Known rows, with every step that occurs
veza -> gamus: [  7 -17 -11  -7  12   9 -20   8  19  -1 -26   7  33  32  21 -19  -1 -58
 -22 -46 -26 -11  10   6]
vunodi -> veza -> mivog: [ 16 -11   7 -45  -3   8 -19   8   3  -1  11   9   4 -19 -30 -16   6   8
   4 -18 -29 -15   6   3]
nalef -> gamus -> mesu -> vunodi -> veza: [ -3 -24  35 -16 -26  13  -1  12 -19  -6  43  24  10  38 -61 -16 -14 -20
  -7 -56 -35  -3 -33  18]
gamus -> mesu: [ -2 -27  -3   7 -16 -34 -14   2  -6  -4  -3   3  21 -16 -22   2 -11 -27
  -8 -45 -36 -15  -4  12]
tusupop -> nalef -> gamus -> mesu: [ -7  19  20   6 -20 -25 -10   9   1  -8   4  34  15  18  11 -11 -13 -50
 -27 -34 -13  -4  -1   0]
sugur -> veza -> tusupop -> nalef: [ -9  50  -6   9  52  -2 -19  21 -14  -5  -9  12  44 -24  -1   2   3   9
  13  -4 -15  -4   7   0]
gamus -> mesu -> vunodi -> veza -> sugur: [  6 -14  -5  16 -46   7  -9   7 -21  -3  28   9   6  36 -68   6 -21  33
   8 -49 -46  -9 -21  14]
veza -> sugur -> nalef -> tusupop: [ 13 -52  -4  48  11  17 -17   8 -10 -15  -9  13  31   9  38  11  -6  17
  28  30 -39 -21  24  -4]
gamus -> mesu -> vunodi: [ -1 -13   2  -2 -25   0 -10   1 -10   8  -3   7  25   6 -34   5 -12 -16
   4 -54 -38  -4 -30  35]
nalef -> gamus: [  7 -37  33   0  10  18 -12   5   0  -3 -13  31  36  18  31 -30   0 -37
 -34 -55 -19  -5   5   5]
veza -> sugur -> nalef -> vunodi -> mesu -> gamus: [ 27 -45 -19   3  -8   2 -15  14  -7  -6 -19   0  42 -40  92  -3 -16   6
  -7 -42 -38  31  -1  -1]
nalef -> gamus -> mesu: [ -2 -39  22  -7 -19 -28 -11   7  -4 -10  -7  24  25   6   1 -13 -14 -50
 -27 -65 -32 -11   0   5]
tusupop -> nalef -> vunodi -> mesu: [ 12  16   0  -2   8 -23 -21   9  11  11  -7   7  29 -30  53 -10   0 -51
 -37  -4   2  18 -14  16]
tusupop -> nalef -> gamus -> mesu -> vunodi -> veza: [ -9  34  34  -2 -29  16   1  15 -13  -2  53  33   2  52 -53 -13 -13 -19
  -6 -28 -18   5 -35  13]
tusupop -> nalef: [  0  32   7  28  13  12 -13   2   4   5   2  19  26  10  21 -10   4 -15
 -14  -9  -6  -3  -2   7]
sugur -> veza: [  0 -10   7  15  39   4 -10  12  -1  -3 -12  -1  56 -12 -28   4   1  -8
 -12 -47 -34 -11   6   9]
mesu -> vunodi -> veza -> tusupop: [ -3  -6  11 -17  20  47 -15  10 -42   0  30  12  15   2 -35 -18   2  34
  31 -12 -25   0 -31  22]
vunodi -> veza -> tusupop: [ -3 -19   8 -11  31  15 -20  11 -40 -10  29   8  11 -18 -23 -21   4  25
  19  -1 -25 -12  -5  -2]
sugur -> veza -> gamus -> mesu: [ -4  -6 -24  -9   6 -42 -11  21  20 -10 -22 -10  44  14 -51  14 -15 -65
 -16 -68 -52 -17  14   2]
tusupop -> nalef -> gamus -> mesu -> vunodi: [ -5  33  23   0 -25   6  -6  10   0   3   9  38  19  38  -3 -12 -14 -40
 -14 -42 -15   7 -28  23]
veza -> vunodi -> mesu: [ 19 -11 -12  15  -1 -18 -31   9  36   4 -29  -5  33 -44  54 -12   2 -48
 -19 -60 -25 -22   9  11]
gamus -> mesu -> vunodi -> veza: [ -5 -12  11  -2 -24  13  -5   7 -22   0  43   3   7  16 -85   0 -11   3
  11 -38 -41  -6 -38  26]
veza -> sugur -> nalef -> gamus -> mesu -> vunodi: [  9 -40   5   9 -31   6  -7  12  -8  -2 -14  28  29  54  -3  23 -22  -6
   8 -70 -60  19 -10  11]
nalef -> gamus -> mesu -> vunodi -> veza -> mivog: [ 12 -11  24 -76 -43   2 -10  16   1  -3  17  28  -2  13 -51 -15 -12 -15
   3 -50 -39  -4 -18  19]
veza -> vunodi: [ 16 -12  -3  25   3  -3 -25   5  41   6 -31  10  35 -43  21 -12   4 -22
 -21 -57 -30 -13  17   9]
gamus -> mesu -> vunodi -> veza -> tusupop: [ -9  -8   0 -25  -7   5 -15  13 -45  -6  33   6   2 -10 -69  -2 -11  22
  37 -17 -38  -5 -34  22]
vunodi -> mesu: [  8 -24   2   6  11  -7 -22   5 -10   0  -4  -5  31  -9  41 -14   0 -40
 -11 -37 -20 -23  -7  11]
gamus -> mesu -> vunodi -> veza -> tusupop -> nalef: [-15  48  -2 -11 -10   6 -14  14 -37  -3  47  16  -7   2 -58  -3 -10  20
  38  11 -21   1 -37  16]

Rows
[  9  27 -10 -32   9  -6 -23  16 -19  -6 -11  13  27 -79 109 -38  -8 -11
  -4   6   6  21 -15   7] | veza -> tusupop -> nalef -> vunodi -> mesu -> gamus
[ -4   9 -21 -19  -1 -10 -11  24  16  -1 -22  -6  49  35 -65  18 -15 -54
  -4 -77 -53  -6 -11  27] | sugur -> veza -> gamus -> mesu -> vunodi
[  4 -32 -11 -33 -21 -42 -13  18  15  -5  17   0  10  -5 -59  -6 -13 -59
 -36 -37 -40  15  -4   4] | nalef -> vunodi -> veza -> gamus -> mesu
[  4   0   3 -15  -1  54 -10  14   3   3  20   6  20  65 -44 -19   0 -27
  -3 -39 -29  -3 -23  19] | mesu -> vunodi -> veza -> gamus
[  9  15   6   9  10  -6 -14   5  16  12  -7  24  32 -25  28  -9   3 -24
 -40  -2  -4  30  -6  17] | tusupop -> nalef -> vunodi
[ 14 -13   7  21 -16  51  -9   6 -16   3  25  15  18  48 -36 -10  -8  47
   2 -39 -29  -5 -17  13] | mesu -> vunodi -> veza -> sugur
[-10  33  11 -25 -11   2 -17  17 -22  -2  -3  41  14  15  14 -13 -13 -23
  13 -22 -13   7 -25  21] | veza -> tusupop -> nalef -> gamus -> mesu -> vunodi
[  0 -20 -21 -14 -18 -32 -19  11  17  -6 -20   1  22  20 -11  -3 -14 -70
 -18 -55 -42 -17   7   8] | veza -> gamus -> mesu
[ 12 -35  25  18  -3  64  -2  16 -17  -3  30  30  22  78 -21   1  -8  30
   9 -49 -46  21 -14   0] | mesu -> vunodi -> veza -> sugur -> nalef -> gamus
[-10  22   9 -17  -2 -32 -20  15 -19 -13  -3  37  10  -7  27 -17 -14 -32
  -2 -18 -14  -2   0  -3] | veza -> tusupop -> nalef -> gamus -> mesu
[ -7 -19  25 -39 -11   6 -14  19 -43 -13  32  27   6  12 -46 -19 -14  -1
  18 -39 -35  -1 -29  15] | nalef -> gamus -> mesu -> vunodi -> veza -> tusupop
[  9 -37   8  38  -1  56  -8  13 -27 -10  42  13  18  40 -27  10  -7  49
  48  37 -41 -11  -9   9] | mesu -> vunodi -> veza -> sugur -> nalef -> tusupop
[  2 -24  -9  23 -30  15  -5  14 -23  -5  38   2   8  44 -75  33 -18  38
  35 -36 -64  12 -23   8] | gamus -> mesu -> vunodi -> veza -> sugur -> nalef
[  4  21  -5 -14  26 -10 -25  11  -7   6 -18  26  27 -53  42 -12   3  -7
 -15  15  -1  31  -2  13] | veza -> tusupop -> nalef -> vunodi
[-14  22  19 -17  -2 -21 -16  21 -32 -21  43  33  -7   1 -24 -24 -12 -12
   6  -5 -16  -5  -7 -14] | vunodi -> veza -> tusupop -> nalef -> gamus -> mesu
[ -3  -5  -4  -4  51  -3 -20  19 -21  -8 -20   3  53 -38 -10   2   2  10
  14 -31 -34 -10  10   6] | sugur -> veza -> tusupop
[  9 -38  20  -5   9   2 -11   8  -4   3  28   9  21 -30 -34 -14   3  -6
 -33 -15 -22  21 -11  10] | nalef -> vunodi -> veza
[ 25 -52 -19   9   2 -20 -22  15   4   4 -19  -2  39 -17  54  20  -8 -17
 -14 -31 -40  30   5   3] | veza -> sugur -> nalef -> vunodi -> mesu
[  3 -13   0  -7  12  20 -15  14   7  -7  22   2  15  42 -29 -23   0 -37
 -16 -33 -28 -13   2  -6] | vunodi -> veza -> gamus
[ -2  26 -14 -19 -21 -38 -13  22  24  -3  27   9   1  10 -50  -5 -12 -61
 -35  -8 -21  22  -6   1] | tusupop -> nalef -> vunodi -> veza -> gamus -> mesu
[  4 -51  12  17 -22 -13  -6  18 -18 -20  35  19   6  44 -39  15 -21   7
   4 -46 -60   5   9 -23] | vunodi -> veza -> sugur -> nalef -> gamus -> mesu
[ 11 -16   3  -8  -3  17 -13   6 -18 -12  -3  -4  36 -31  81 -39  -8 -20
  -3 -49 -16 -21 -13   6] | vunodi -> mesu -> gamus
[ 11   2  -5  29  25 -10 -22  17  44   2 -35  -1  60 -48 -14   7   3 -14
 -19 -72 -42 -14  23   6] | sugur -> veza -> vunodi
[  0  -6 -18 -21 -26   0 -15  10  15   5 -20   5  25  43 -27  -3 -14 -60
  -4 -63 -41  -5 -18  31] | veza -> gamus -> mesu -> vunodi
[ -6  39  34 -16  18  52 -11  18 -31  -4  40  43   8  38  -5 -33   0  11
  14  -4  -2  11 -27  10] | mesu -> vunodi -> veza -> tusupop -> nalef -> gamus
[  7  19 -12 -23  22 -28 -30  17 -12   5 -12  11  24 -58  70 -13   0 -34
 -12  14   3  19  -9  13] | veza -> tusupop -> nalef -> vunodi -> mesu
[ 16 -43  -2 -14  12   6 -11  14  -8  -4  -5  -6  45 -59  75  -8  -6 -22
  -3 -32 -34  35 -16  10] | sugur -> nalef -> vunodi -> mesu -> gamus
[ 14  22   1 -10  -5   1 -11  11   2  -1   0   9  32 -52  91 -35  -8 -29
 -30 -15   5  21 -18  11] | tusupop -> nalef -> vunodi -> mesu -> gamus
[ 19 -32   2 -24  -3   0 -14   7  -5  -3 -14   0  41 -66  83 -34  -8 -30
 -30 -44 -13  13 -16  15] | nalef -> vunodi -> mesu -> gamus
[ 22  -4 -10   6 -12   3 -23   9  28  -7 -26  -3  37 -68  91 -37  -7 -26
 -10 -72 -21 -21   4   6] | veza -> vunodi -> mesu -> gamus
